Known rows, with every way that one mark hangs from another
[puzu bigi [samuve bimo [lenu bogize]]]: [ 1.762 -1.870 -1.998 -0.331 -0.281 -0.283  1.982 -0.436 -0.417  3.710
  1.860 -2.207 -1.499 -1.431  0.510 -0.009 -0.257 -0.788  0.174 -1.853
 -2.932 -0.355 -0.642 -4.115]
[sulope [bogize [puzu bigi samuve]]]: [ 1.635 -0.190 -3.989 -0.959  0.022 -1.752  1.461  0.756 -0.096  1.928
  0.706 -1.955 -0.655  0.147  0.811 -0.639 -0.599  0.504 -1.327 -1.753
  1.923 -2.356  1.547 -3.668]
[bimo [bogize [puzu [bigi lenu] samuve [simil sulope]]]]: [-0.125 -0.409 -2.903 -0.394 -0.014 -3.182  2.057 -1.253 -0.748  0.254
 -0.266 -2.267  0.558 -0.891  2.682 -1.625 -0.050  0.134 -1.588 -2.823
  2.253 -2.495 -1.149 -3.432]
[ladekip bigi samuve]: [ 3.742 -2.561 -1.964  1.945 -2.548  2.871  3.933  2.957 -0.350  2.525
 -0.011 -4.665 -0.877 -3.854 -1.606 -0.147  0.070  1.642 -1.525 -0.967
  0.060 -1.372  1.474 -4.607]
[samuve [lenu [simil bimo]] [sulope [bogize [puzu bigi]]]]: [ 0.668 -0.339  0.557 -0.351  0.649  0.020  1.328 -0.285 -1.434  4.268
  2.169 -2.362  0.410  1.391 -0.986 -1.318 -0.120  1.426 -0.321 -3.255
  3.137 -2.227  1.650 -2.641]
[bimo [bogize [puzu [simil sulope]]]]: [ 1.189  0.409 -1.711 -0.215 -0.547  0.152  1.616  1.499 -1.566  1.407
  1.537 -2.889  0.263 -0.255  2.324 -1.400  0.378  1.110 -1.887 -2.709
  2.497 -1.000  0.035 -2.549]
[simil [bimo [bogize puzu]]]: [ 2.766  1.370 -2.272 -1.025 -1.600 -0.137  0.444  3.256 -0.884  3.329
  2.690 -2.858 -0.785  0.428  1.356 -0.375  0.372  1.512 -2.008 -1.872
 -0.467 -0.265 -0.755 -2.737]
[lenu [bogize [puzu [bigi sulope]]] simil]: [ 2.228 -1.586 -2.320 -0.671  0.358 -1.344 -0.923 -1.061 -0.811  5.738
  1.806 -2.017  0.185  2.079 -0.105 -1.785 -0.086  2.289  0.569 -2.434
 -0.830 -2.368 -0.774 -2.843]
[bigi [bimo bogize] lenu sulope]: [ 2.154  1.053 -1.550 -1.094 -3.506  1.624  2.500 -2.870  0.110  1.410
  2.963 -2.621 -0.989  0.383  1.406 -0.943  1.222  1.289 -2.057 -2.053
 -0.063 -1.584 -3.667 -2.991]
[ladekip [samuve bimo lenu] [simil sulope]]: [ 0.447 -4.154  1.430  1.404 -0.545  5.241  3.366  0.771 -0.485  4.004
  1.197 -4.748 -0.656 -3.545 -0.398 -1.130 -0.075  1.285 -0.835 -3.673
  1.062 -0.554  0.237 -3.266]
[puzu samuve]: [ 1.848 -1.390 -3.353  0.567 -1.747 -0.460  2.745  2.429 -0.516  2.437
  1.152 -2.230 -1.669 -4.278  1.295 -0.620  0.546 -0.252 -0.851 -0.007
  0.476 -0.277 -0.033 -3.505]
[bogize [puzu samuve]]: [ 1.431 -1.127 -3.174  0.213 -1.584 -1.136  0.885  3.622 -0.614  1.944
  1.109 -2.462 -1.124 -2.211  1.355 -1.238  0.240  0.457 -1.241 -0.375
  0.471 -1.432 -0.446 -3.526]
[bogize [puzu [bigi sulope] [samuve bimo lenu] simil]]: [-0.614 -2.840 -1.107 -0.350 -0.232 -1.617  2.330 -2.062 -0.584  0.841
  1.670 -1.813 -0.571 -1.679  1.628 -1.865 -0.489 -0.026 -1.110 -0.924
 -1.728 -1.980 -2.108 -3.268]
[sulope [bogize [puzu samuve]]]: [ 1.410 -0.089 -3.406 -1.034 -1.223  0.043  1.228  2.936 -0.725  2.003
  1.240 -2.628 -0.761  0.252  0.624 -0.622 -0.393  0.331 -1.020 -1.242
  2.175 -1.896  1.227 -3.609]
[bogize [puzu bigi simil]]: [ 1.524 -0.749 -2.078  0.200  0.912 -2.400  1.846 -0.276 -0.831  0.611
  1.167 -2.532 -0.621 -1.704  1.052 -2.603 -0.364  1.714 -1.901 -1.418
  0.495 -1.384  0.779 -3.019]
[sulope [bogize puzu]]: [ 2.482  0.948 -2.303 -0.838 -0.978  1.726  1.181  2.488 -0.962  1.853
  2.182 -2.991 -0.699  1.094  0.073 -0.993 -0.147  1.558 -1.699 -1.970
  2.361 -1.513  1.723 -3.200]
[ladekip bigi [bogize [puzu simil]] [samuve bimo lenu sulope]]: [ 0.695 -3.094  1.871  1.008 -1.337  4.028  2.997  2.711 -1.005  1.555
  1.388 -6.441  0.976  1.820 -2.381 -0.143 -0.597  0.204 -1.438 -2.306
  1.008 -1.939  0.591 -4.525]
[lenu bogize]: [ 3.477 -0.446 -2.480 -0.166 -1.113  1.198  1.099  2.142 -0.952  3.380
  2.537 -3.004 -1.214  0.118  0.151 -0.560  0.587  0.949 -0.439 -1.433
 -0.486  0.121  0.214 -3.129]
[ladekip bigi]: [ 4.251 -0.783 -2.344  1.052 -2.499  2.153  2.360  2.565 -0.965  2.231
  1.508 -3.536 -1.069 -3.021 -0.745 -0.985  0.505  1.600 -2.308 -1.312
  0.113 -0.489  1.194 -3.538]
[lenu [bogize [puzu [bigi sulope] samuve]] [simil bimo]]: [ 0.905 -2.583 -3.695 -1.593 -0.159 -4.460 -1.338 -0.565 -0.430  7.358
  1.417 -1.452 -0.245  2.216  0.623 -1.226 -0.415  1.229  1.190 -1.345
 -1.731 -2.493 -1.625 -2.791]
[simil [bimo [bogize [puzu [samuve lenu]]]] sulope]: [ 0.635 -0.410 -2.285 -0.623 -1.713 -1.004  0.398  2.615 -0.929  3.338
  1.638 -2.115 -0.319  0.067  2.505 -0.430  0.809 -0.066 -1.741 -2.392
  1.460 -1.453 -0.981 -2.468]
[puzu [samuve lenu]]: [ 1.357 -1.527 -1.899  0.845 -1.801  0.603  2.608  2.598 -0.856  0.847
  1.253 -2.570 -1.276 -4.266  0.554 -0.918  0.452 -0.776 -0.666 -0.582
 -0.470 -0.546 -0.183 -3.837]
[bogize puzu]: [ 2.630 -0.072 -1.958  0.381 -1.278  0.826  0.698  3.170 -0.925  1.828
  2.085 -2.890 -1.074 -1.323  0.675 -1.642  0.519  1.721 -1.977 -1.085
  0.657 -1.034  0.076 -3.062]
[lenu [bogize [puzu bigi samuve]] [simil bimo sulope]]: [ 0.645 -2.525 -3.856 -1.204  0.475 -4.809 -1.492  0.041 -0.769  8.685
  0.838 -1.574 -0.485  2.117  1.324 -1.379 -0.144  1.160  1.044 -2.339
  0.956 -2.400  0.240 -2.428]

Rows
[ 0.212 -1.734 -3.490 -0.647  0.401 -5.547  1.498  0.265 -0.416  2.082
  0.603 -2.020 -1.037 -1.735  1.819 -1.976 -0.750  0.538 -1.177 -0.254
 -0.346 -1.593 -0.030 -3.050] : [bogize [puzu bigi samuve [simil bimo]]]
[ 0.778 -2.764 -1.623 -0.195  0.288 -0.566  1.410 -1.793 -0.987  7.104
  1.347 -1.785 -0.973 -1.316  0.790 -0.731 -0.187 -0.341  1.319 -2.969
 -0.822 -1.001  0.066 -3.503] : [puzu bigi [samuve bimo [lenu bogize [simil sulope]]]]
[ 1.209 -0.030  0.219 -0.058  0.359  0.910  3.378 -0.757 -1.277  2.962
  2.761 -2.516 -0.018 -0.490  1.998 -0.149  0.288  1.087 -1.740 -2.840
  1.711 -0.097 -0.987 -2.710] : [samuve [bimo [bogize [puzu bigi simil]]] sulope]
[ 0.711 -1.750 -0.376  0.265 -1.443  2.138  2.374  1.515 -1.445  5.401
  2.011 -2.854 -1.572 -4.262  0.112 -1.066 -0.203 -0.264  1.013 -1.439
 -1.697  0.107 -0.270 -3.956] : [puzu [samuve bimo [lenu simil]]]
[ 1.068 -0.154  0.798  0.362  0.315 -0.320  1.252  0.310 -1.494  4.089
  2.106 -2.419  0.702 -0.255  0.031 -0.986  0.416  1.362 -0.567 -3.476
  1.271 -1.457 -0.183 -2.781] : [samuve [lenu [simil [bimo [bogize [puzu bigi]]]]] sulope]
[ 2.156 -0.016 -2.666 -0.940 -1.176  0.759  2.321  0.261 -0.822  5.231
  2.561 -1.963 -1.535  0.372  1.439 -0.415  0.816  1.129 -1.850 -1.891
  4.289 -0.566  1.846 -1.492] : [simil bimo [sulope bogize]]
[ 1.825 -5.048  0.608  0.912 -1.470  5.261  1.881  1.771 -0.728  4.788
  0.633 -5.861  0.210 -0.408 -2.203 -0.555 -0.594  1.429 -0.534 -4.511
 -0.390 -1.494  0.695 -3.963] : [ladekip bigi [samuve bimo [lenu bogize]] [simil sulope]]
[ 0.615 -1.435 -3.327 -0.773 -1.908 -3.521  0.996 -2.829  0.792  1.351
  1.040 -1.547 -1.162 -0.117  1.716 -1.945  0.389  0.870 -1.853 -0.776
 -0.118 -3.626 -3.066 -3.375] : [bogize [puzu [bigi bimo lenu sulope] samuve]]
[ 1.669  0.117 -2.678 -1.250 -1.087  0.032  0.798  1.252 -0.879  4.817
  2.494 -2.134 -1.115  2.041  1.522 -0.922  0.550  1.590 -2.182 -2.074
  4.210 -1.624  1.488 -1.546] : [simil bimo [sulope [bogize puzu]]]
[ 0.903 -0.907 -2.547 -0.695  0.384 -1.837  4.242 -1.806 -0.673  2.963
  1.192 -2.198 -1.028 -3.574  2.365 -0.230 -0.771 -0.510 -0.568 -1.688
 -1.185  0.420 -0.489 -3.831] : [puzu bigi [samuve [bimo bogize]] simil]
[ 0.530 -1.016 -3.284 -1.186  0.049 -2.507  0.666 -1.816 -0.497  7.162
  0.832 -1.726 -0.858  0.652  1.341 -1.654 -0.278  1.296  0.084 -2.884
  3.916 -2.916  2.162 -2.829] : [lenu [simil [sulope [bogize [puzu [bigi bimo] samuve]]]]]
[-1.065 -1.857 -1.949 -1.020 -0.672 -1.672  3.220  0.045 -1.482  2.124
  1.123 -2.296 -0.863 -1.156  1.461 -1.236 -0.240 -1.056 -0.454 -1.208
  2.889 -1.174  1.508 -2.518] : [puzu [samuve lenu] [simil bimo [sulope bogize]]]
[ 1.149 -1.661 -2.041  0.050  0.334 -2.178  2.014 -2.095 -0.405  0.319
  1.583 -1.759 -0.208 -1.080  1.495 -2.455  0.063  1.765 -2.155 -1.039
  0.391 -2.078 -0.897 -2.434] : [bogize [puzu [bigi sulope] simil]]
[ 0.822 -1.677 -2.310 -0.510 -0.588 -2.315  2.034 -2.388 -0.245  4.046
  1.073 -1.077  0.021 -2.474  1.058 -0.564  0.042 -0.186 -0.050 -2.027
 -1.730 -1.679 -1.838 -3.268] : [puzu [bigi sulope] [samuve [lenu [simil [bimo bogize]]]]]
[ 0.893 -0.148 -1.109 -0.746  0.441 -1.425  2.997 -1.791 -0.668  1.976
  2.197 -2.388 -0.470  1.736  0.885 -1.202 -0.016  1.423 -1.767 -2.090
  4.582 -1.973  1.733 -2.589] : [samuve [sulope [bogize [puzu [bigi bimo] simil]]]]
[ 0.869 -1.282 -1.866  0.429 -1.643 -0.203  0.668  3.820 -0.861  0.473
  1.184 -2.760 -0.788 -2.161  0.598 -1.431  0.181 -0.049 -1.091 -0.849
 -0.340 -1.754 -0.479 -3.845] : [bogize [puzu [samuve lenu]]]
[ 2.021 -1.416 -2.239 -0.746 -0.582 -0.541 -0.091  0.566 -1.547  9.070
  2.397 -2.394 -1.001  1.196  0.489 -1.257  0.616  1.640  0.968 -2.332
  1.370 -0.415  0.813 -1.820] : [lenu bogize [simil bimo sulope]]
[-0.331 -2.509 -1.405  0.203  0.538 -2.622  3.151 -0.730 -0.838  2.517
  1.312 -1.931 -0.686 -2.170  2.140 -1.214 -0.237  0.221 -1.025 -0.877
  1.559 -1.199 -0.658 -3.030] : [bogize [puzu bigi [samuve bimo sulope] simil]]
[ 0.091 -0.650 -2.804 -0.374 -0.816 -1.566  1.641  1.975 -1.273  1.452
  0.635 -2.527  0.245 -1.094  2.975 -1.000  0.183 -0.020 -1.279 -2.048
  2.346 -1.384 -0.439 -2.973] : [bimo [bogize [puzu samuve [simil sulope]]]]
[ 0.185 -2.256 -1.267  0.203  0.087 -0.861  0.825 -0.441 -1.007  5.398
  1.090 -1.839 -0.773 -2.001  1.317 -1.765 -0.199  0.469 -0.207 -2.612
  0.383 -2.109 -0.087 -3.243] : [bogize [puzu bigi [samuve bimo [lenu [simil sulope]]]]]
[ 2.859  0.548 -2.584 -0.269 -0.637 -0.149  1.246 -0.480 -0.100  1.293
  1.930 -1.696  0.291 -0.056  1.831 -0.538  0.518  1.608 -2.556 -2.553
 -0.071 -1.774 -1.720 -2.912] : [bimo [bogize [puzu [bigi sulope]]]]
[ 2.302 -0.394 -3.163 -0.407 -0.468 -0.512  3.375 -0.637 -0.092  4.206
  1.544 -1.756 -1.414 -3.383  2.135  0.652 -0.110 -0.273 -1.013 -1.961
 -1.352  0.194 -0.883 -3.847] : [puzu bigi [samuve [bimo bogize]]]
[-0.046 -0.320 -2.250 -1.736  0.148 -1.283  2.627 -1.697 -0.771  1.328
  0.931 -2.786 -0.676  0.440  0.733 -1.590 -1.304  0.292 -0.758 -2.008
  1.197 -2.191  0.292 -3.963] : [sulope [bogize [puzu [bigi lenu] [samuve bimo] simil]]]
[ 1.616  0.638 -0.615 -0.653 -0.418  1.670  1.244 -1.815 -1.246  5.761
  1.958 -2.679 -0.312 -0.168  1.438 -1.380  0.115  1.831 -0.982 -4.316
  1.017 -1.332 -1.201 -3.046] : [samuve [bimo [bogize [puzu [bigi [lenu [simil sulope]]]]]]]
[ 0.843 -1.737 -1.413  0.724 -1.297  0.374  1.996  2.163 -1.323  3.338
  0.934 -2.736 -0.887 -4.496 -0.184 -1.528 -0.017 -0.321  0.760 -1.199
 -0.467 -0.793  0.374 -4.029] : [puzu [samuve [lenu simil]]]
[-0.919 -1.635 -1.766 -0.179 -0.334 -4.798  2.612 -2.419 -0.192  0.412
  0.526 -2.399 -0.649 -0.780  1.710 -2.320 -0.056  0.403 -1.290 -1.000
  2.397 -2.900 -1.230 -3.415] : [bogize [puzu [bigi bimo lenu] [samuve sulope] simil]]
[ 3.159  1.347 -2.572 -0.112 -0.134 -0.362  1.143  1.182 -0.401  1.550
  1.547 -2.445 -0.040 -0.489  1.396 -0.655  0.184  1.486 -2.284 -3.002
  0.093 -1.141 -0.188 -3.420] : [bimo [bogize [puzu bigi]]]
[ 0.626 -0.183 -2.890 -0.308 -0.273 -2.121  0.762 -0.678 -0.747  3.533
 -0.251 -2.091  0.540 -0.849  1.910 -1.481  0.103  0.765 -0.605 -3.576
  2.117 -2.803 -1.026 -3.552] : [bimo [bogize [puzu [bigi [lenu [simil sulope]]] samuve]]]
[ 0.772 -1.905 -2.766 -0.888 -2.642 -0.515  0.193 -0.048 -0.318  0.935
  1.481 -2.321 -0.176  1.865  0.800 -1.367  0.712  0.411 -0.520 -0.870
 -0.349 -3.058 -4.021 -3.276] : [bigi [lenu [bogize [puzu samuve]]] sulope]
